In the rows, 128 means zero.
Known rows, with every step that occurs
dekudip > tiro: [130 102  79 148 158 110 157 111 143 148 109  90 103  96 136 152 110 141
  71  88 186 154 142 108 139 143 114 174 152 156 158 128  99 137 185 177
 100 132 126  70 164 123 128 153 138 110 123 129 138 159 155 149 140  91
 161 125 114 132 108 112 125 148 155 182 125 155 133 162 200 126 115  94]
koru > tiro > zirivu > popizu > misi: [181 108 152 135 152  84 157 102 186 106 129 135  89 126 186 195 144 173
 109 108 156 187 161 103 160 153  99 176 134 113 126 130 123 113 183 176
 130 115  59 100 135 109  83 136 162 133 132 113 145 132 158 151  80  73
 164 100 150 128 112 116 124 118 147 162 171 148 107 147 173  85 148 147]
zirivu > popizu > misi > niku > koru: [136 103 156 115 155  76 135 106 201 102 146 113 116  86 126 197 149 173
 123 142 176 175 142 109 154 142 120 159 154  84 119 146 116 121 170 158
 137  94 125  79 147 147 134 156 161 151 141 103 146 108 120 162 102  86
 162 153 117 125  62  90 125 130 141 148 135  98 108 160 186 102 113 144]
dekudip > tiro > koru > niku > veri: [109  86 103 126 149  87 144 121 160 140  84 132 115  96 154 167  91 137
  88  80 152 145 148 135 156 137 104 147 120 167 122 131  83 115 190 179
  92 131 152  52 159 115  93 144 152  87  89 128 148 110 146 122  90  98
 130 119 108 147  99  80 129 126 138 154 128 108 133 197 207 119 124  92]
zirivu > tiro > koru: [129 108  95 122 157 101 125 112 170 100 121 140  98 109 182 183 118 183
 118  98 170 124 191 133 116 144 134 155 141 179 141 110  79 135 172 181
 143 132 136  84 172 117 119 156 135  95 130 105 147 127 183 138  84  75
 144 109 107 161 100  98 129 136 160 171 122 121 142 169 170  94 109 104]
zirivu > popizu: [132 101 145 128 149 112 158  85 194  90 145 114 101  94 136 190 139 176
  90 152 194 186 169 106 141 141 120 183 146 123 140 127  83 135 189 176
 146  87  92  81 146 133 117 165 147 111 131 103 140 118 153 144 126 102
 154 148 118 124  81  89 101 161 157 191 137 137 115 149 157 107 118 131]
misi > popizu > dekudip: [158 135 101 110 165  86 126 106 137 133 127 119  97  66 133 146 144 193
 123 130 217 177 137  85 155 136 134 178 175 139 155  69 111 120 158 167
 137  79 124 126 139 135 139 115 121 132 145  92  93 152 184 125 165 102
 166 107 117 136  99 104 153 112 145 208  77 122 141 151 146 122 130 145]
dekudip > tiro > zirivu > popizu > misi: [151  72 113 122 178 105 171 112 140 102  83  86 118 102 163 180 134 129
  87  86 171 189 153 100 135 136 111 189 120 126 126 153 112 130 218 160
 125 139 120  75 152 140 140 161 155 122 131 133 151 153 141 152 130  90
 187 106 152 130 116 109 102 158 115 150 149 124 126 143 210  86 116 118]
zirivu > popizu > dekudip > tiro > koru > niku: [125  80 143 128 150  84 160  95 160  79 107 112 103 100 168 179 111 161
  99 106 165 185 131 112 171 145 132 151 117 150 143  91  79 135 180 177
 131 119 139  87 152 136 101 167 152  87 117 102 153 104 132 114 123 111
 155 114 161 121  84  84  80 126 113 140 118  98 130 152 178 142 129 120]
koru > niku > misi: [110  93 136 141 149 118  98 115 160 165 192 139  72  83 141 168 131 171
  83 136 141 174 127  93 152 109 104 188 143 106 111 117  90  85 166 163
 110 103 111  51 128  97 105 136 174 101 106 105 158  90 158 122  44  99
 139 122  94 122  80 102 120 112 170 182 168 184 114 157 160 140 134 135]
beretez > veri: [143  95  87 140 157 133 130 100 171 163 143 142 118  50 114 153 146 187
  90  96 213 159 170  97 138 169 129 187 177 165 171 124  90 122 184 145
  81  88 116  93 146 125 153 146 141 124 128 125 126 163 178 132 101 114
 122 131 103 121  95 108 161 172 187 235 152 212 105 162 152  88  99 135]
misi > popizu > dekudip > tiro > koru: [148 121  83 117 170  72 134 118 121 119  85 107 109  75 145 149 128 174
 129 101 214 161 139 103 165 136 131 151 159 152 150  76 101 135 169 167
 121 117 153 115 149 148 131 111 119 123 137 114  96 144 177 118 182  94
 172 104 123 139 102 104 137  94 129 180  73  95 144 170 175 126 122 115]
popizu > misi > niku > koru: [132 129 127 118 172  80 103 125 175 154 142 124 101  86 116 172 153 165
 133 103 173 151 132 106 150 149 100 160 182  90 123 152 141 101 155 139
  99 109 137  81 145 133 151 130 171 161 133 114 132 123 136 157  92  71
 146 140  94 139  78 102 180 105 151 157 123 125 105 171 200 105 119 153]
tiro > koru: [ 98 132  97 136 157 119 121 105 174 107  97 157 105 105 153 179 125 154
 113 102 189 130 202 134 151 159  91 151 154 160 147 139  77 117 187 158
 115 119 134  69 141 132 121 125 161  96 112 139 119 106 186 117 123  87
 131 136 106 148  91  87 141 112 160 179 116 140 109 173 157  88 123 111]
misi > niku > koru > tiro: [137 151 134 158 127  74 122  95 190 161 166 162  96 108 135 180 108 168
 138 115 174 133 128  87 167 156  94 127 182  93 123 131 109 102 145 161
 111 109  85  75 149  84  91 133 149 157 138 117 111 119 142 140  83  76
 128 142  89 123  53 105 159  88 188 150 108 109 109 197 178 170 134 143]
tiro > zirivu > popizu > misi > niku: [150  88 142 103 177 105 142 102 173 103 116 128 107 101 157 198 155 161
 124 112 159 185 169  90 136 135 102 193 117  86 108 169 103 104 205 151
 141 102  96  85 139 144 136 150 176 146 148 122 137 140 143 140  95  91
 167 113 164 130  92 107 122 136 118 153 135 124 115 155 184  73 126 150]
zirivu > tiro > koru > niku > misi > popizu: [132  93 107 118 153  80 106 117 158  98 152 140  92  98 190 185 116 195
 127 126 155 135 163 122 139 103 145 153 134 146 102 103  78 110 156 186
 152 129 143  79 149 112 115 144 143 106 119  89 154  95 179 119  63  68
 157  96  96 156  87  93 119 110 155 161 137 102 149 174 162 111 123 106]
tiro > zirivu > popizu > misi: [146  80 141 107 178 111 157 108 171  93 121 123 111  98 164 194 161 159
 110 117 171 203 181  97 133 139 104 207 119 104 125 156 112 116 208 148
 150 107 100  83 133 143 140 146 170 131 142 126 136 136 152 137 104  91
 178 109 154 141 105 102 110 142 121 165 161 139 106 135 169  55 121 151]
popizu > misi: [137 116 108 115 176 107 114 132 168 144 130 108 103  84 126 161 169 176
  93 107 175 159 158 122 133 145 106 193 172 129 145 142 140 108 177 151
  99 107 136  86 144 146 160 128 159 132 126 114 144 147 164 163 102  76
 160 133 110 153 112 104 170 131 154 192 146 176 100 140 183  75 119 143]
popizu > dekudip: [133 117 107 121 165 120 127 114 131 154 135 129  74  86 136 141 140 170
 102  97 185 180 144  97 148 162 114 188 168 158 185  72 114 123 161 149
 109  95 120 109 149 124 133 129 136 109 145 104 111 151 170 118 127 107
 137 107 135 124 100 104 144 121 148 198 104 167 122 133 155 132 128 147]
zirivu > tiro > koru > niku: [124  91 107 118 139  86 123 102 177  96 131 154  95 117 181 186 107 189
 110  99 143 137 164 131 131 132 132 152 135 167 124 113  78 109 168 190
 132 130 137  82 155 100 107 164 142  91 119  97 166 110 177 133  55  69
 135 104 112 163  87  79 116 125 158 157 123 110 134 174 161 121 123 108]

Rows
[159 128 164 140 141  68 139  94 174 137 153 159  90 109 156 189 119 160
 146 115 164 161 131  79 178 164  93 130 149  84 122 121 109 105 149 151
 132 105  79  88 144  94  86 139 162 154 149 109 114 114 125 116  85  88
 138 120 130 113  59 106 131  87 154 123 106  86 119 181 180 160 140 160]  misi > niku > koru > tiro > zirivu > popizu > dekudip
[158 120  85 121 167  82 140 111 113 134 107  93 103  68 140 135 122 180
 114 110 218 174 121  84 155 135 138 169 168 147 150  71 109 133 162 169
 123 106 142 118 148 141 140 124 112 126 142  96 101 168 171 129 181 102
 181 103 117 130 109 108 141 114 132 195  76 115 155 153 173 139 124 125]  misi > popizu > dekudip > tiro
[120  87 114 125 152 100 109 119 164 105 151 146  86 106 187 189 114 177
 113 107 145 139 168 125 129 112 136 157 127 159 111 110  72 114 161 178
 137 130 142  66 154 101 108 153 150  94 112  97 169  94 172 123  40  72
 137  99 108 153  91  93 113 117 160 158 153 125 142 164 167 116 124 104]  zirivu > tiro > koru > niku > misi
[114  97  90 148 161  86 130 121 134 125  95 113 106  92 162 167 102 149
 103 102 172 139 143 115 169 114 118 136 136 143 105 123  79 113 175 174
 104 135 156  56 149 129 107 130 150  97 101 129 143 101 161 117 117  82
 165 120 105 137  94 102 116  99 137 150 135 112 131 185 195 122 125  91]  dekudip > tiro > koru > niku > misi > popizu
[120  99  99 133 163  89 130 119 125 130  90 126  91 101 158 150 104 146
  98  61 168 159 123 111 170 158 108 149 140 174 159  83  98 125 166 163
  93 129 155  90 155 130 115 140 146  84 118 117 143 121 154 108 123 100
 132  91 144 133 102  84 116  98 119 153 101 125 133 156 187 157 129 112]  popizu > dekudip > tiro > koru > niku
[145 146 148 163 130  92 152 116 183 142 170 155  86 110 150 192 122 165
  89 130 195 165 151 104 174 164  99 143 188 126 147 106 142 136 137 166
 112 122  95  71 124  71  78 139 142 130 136 125 127 108 162 134  94  74
 123 151  70 142  84 110 141 104 193 170 144 138  91 165 156 130 135 145]  niku > koru > tiro
[144  97 163 109 177  94 149 103 172 101 128 133 116  98 153 206 155 145
 126 122 170 191 168  90 144 138 102 181 122  75 110 161 126 109 189 144
 146 111 106  72 126 130 129 149 172 157 153 125 127 120 136 136 102  83
 166 122 137 137  82 108 116 125 122 137 144 102 102 159 180  78 126 159]  tiro > zirivu > popizu > misi > niku > koru
[164 121 174 145 148  92 170 109 166 109 157 159  85 115 175 200 133 152
 104 123 190 194 156  93 173 170 103 151 159 117 143  92 143 134 144 154
 142 125  85  87 108  80  74 145 152 139 151 121 117 107 145 100  99  82
 138 122 111 135  86 111 107  99 166 138 150 110  97 150 148 128 137 167]  niku > koru > tiro > zirivu > popizu > dekudip
[154  74 107 123 176  94 160 106 141 115  82  91 119 101 157 172 124 134
 108  86 162 170 144  90 134 135 110 175 118 112 123 164 101 125 208 165
 118 131 120  81 169 151 133 161 161 136 139 134 140 157 130 147 117  94
 187 106 163 120  99 110 107 144 110 145 133 113 131 165 226 104 117 115]  dekudip > tiro > zirivu > popizu > misi > niku
[147 134 138 129 158  65 105 133 191 156 157 133 101  95 128 174 143 177
 136 100 162 144 133 110 158 155  96 145 191  93 120 140 149 101 143 154
  94 116 118  90 148 122 127 127 161 161 127 106 138 126 137 165  76  64
 143 135 103 136  80 107 180  88 161 151 134 132 100 170 201 116 130 151]  popizu > misi > niku > koru > tiro
[181 101 150 139 144  74 143  99 196 120 133 144  96 122 183 193 140 179
 131 101 143 167 151  92 165 153  99 162 134  96 112 152 115  97 180 175
 129 113  60 111 152 110  84 136 164 144 132 109 144 146 142 155  72  80
 165  95 153 120  88 113 121 113 144 149 150 130 116 164 186  99 149 147]  koru > tiro > zirivu > popizu > misi > niku
[137 104  95 127 171 115 145 116 114 157 109 103  81  90 139 130 118 148
  88  74 185 173 126  91 147 158 116 174 150 171 178  78 108 140 170 161
 103 114 137 101 164 138 137 139 132 106 136 111 127 159 149 124 141 104
 150 101 144 125 109 109 125 127 134 182 101 152 144 137 193 154 120 121]  popizu > dekudip > tiro
[131 119 104 112 176  92  93 123 179 160 130 116 103  85 122 160 153 177
 133  99 161 130 141 106 139 139  96 178 171  98 121 155 116  91 174 152
  90  96 124  90 167 155 159 123 161 152 128 105 139 152 150 174  86  82
 152 123 119 136  87 103 183 113 141 181 115 148 112 167 203 101 118 133]  popizu > misi > niku
[109 111  79 146 159 106 149 110 145 116  73 111 118 101 160 167 104 130
  94  72 180 131 174 137 152 150 102 144 148 169 143 138  84 137 197 168
  92 143 149  64 166 136 121 139 148  94 108 151 134 126 170 133 141  90
 152 128 121 142 104 105 119 121 146 166 121 126 125 182 200 113 116  79]  dekudip > tiro > koru
[139  87 124 128 155  92 116 119 125 159 160 109  86  71 145 159 118 170
 102 124 156 186  92  79 166 101 121 173 135 109 113  83  92  95 153 163
 120 106 131  75 137 117 106 127 151 108 112  92 144 102 152 113  86  99
 168 100  98 118  90 105 119  98 143 171 139 145 136 150 176 156 136 124]  koru > niku > misi > popizu > dekudip > tiro
[147 115  96 117 164  64 137 107 129 116  93 122 107  78 152 156 111 184
 120 101 194 164 119  94 177 133 131 149 152 152 137  77  97 121 160 176
 118 111 156 110 139 137 122 123 127 114 120  98 117 137 172 110 162  93
 169 101 125 142  96  84 133  94 124 169  75  88 146 169 170 145 131 117]  misi > popizu > dekudip > tiro > koru > niku
[156 124 164 146 130  72 141  84 192 129 159 159 100 112 153 201 114 163
 142 126 166 151 141  81 167 156  95 133 154  73 108 145 107 106 156 162
 133 110  77  81 144  86  83 148 157 160 151 123 115 112 130 123  78  82
 138 132 111 121  56 108 134 101 165 128 115  89 110 192 182 146 136 147]  misi > niku > koru > tiro > zirivu > popizu
[126 110  97 132 188 103 111 142  97 144 126 109  87  62 164 157 150 146
 134 121 197 162 148 107 154 109 129 164 141 131 123  84  93 132 167 147
 129 114 144  77 139 158 127  97 143 120 125 114 108 108 174 107 139  94
 174 103 105 111  99 135 129  93 150 178 134 130 149 158 182 110 112 113]  niku > misi > popizu > dekudip > tiro > koru
[127  68 156 109 152  77 153 112 165 102 101 122 107  91 165 176 108 155
  97 107 157 194 131 112 162 141 130 155 104 158 138  92  76 132 181 177
 131 104 134  80 154 135  89 162 153  95 108 100 152 102 120 110 109 116
 137 115 146 119  93  75  95 138 117 145 128  85 145 164 187 121 129 121]  zirivu > popizu > dekudip > tiro > koru > niku > veri
[168 110  90 112 182  85 147 111 107 133 101 104 108  72 154 146 129 172
 116 101 210 185 126  75 151 132 128 185 149 148 140  82 116 133 179 164
 128 109 131 115 143 141 139 121 126 136 152 104  94 166 172 120 174  99
 183  89 138 131 117 110 141 115 124 182  84 111 150 159 170 118 124 131]  misi > popizu > dekudip > tiro > zirivu
[159 111 167 130 147  63 136 107 211 103 152 119 105  98 143 204 142 184
 122 136 171 167 134 104 166 148 116 147 161  92 117 143 122 111 152 166
 133 103 102  86 147 129 109 154 158 154 130  95 154 113 124 162  86  76
 161 142 123 121  67  95 127 120 154 142 145  99 109 166 185 108 125 153]  zirivu > popizu > misi > niku > koru > tiro
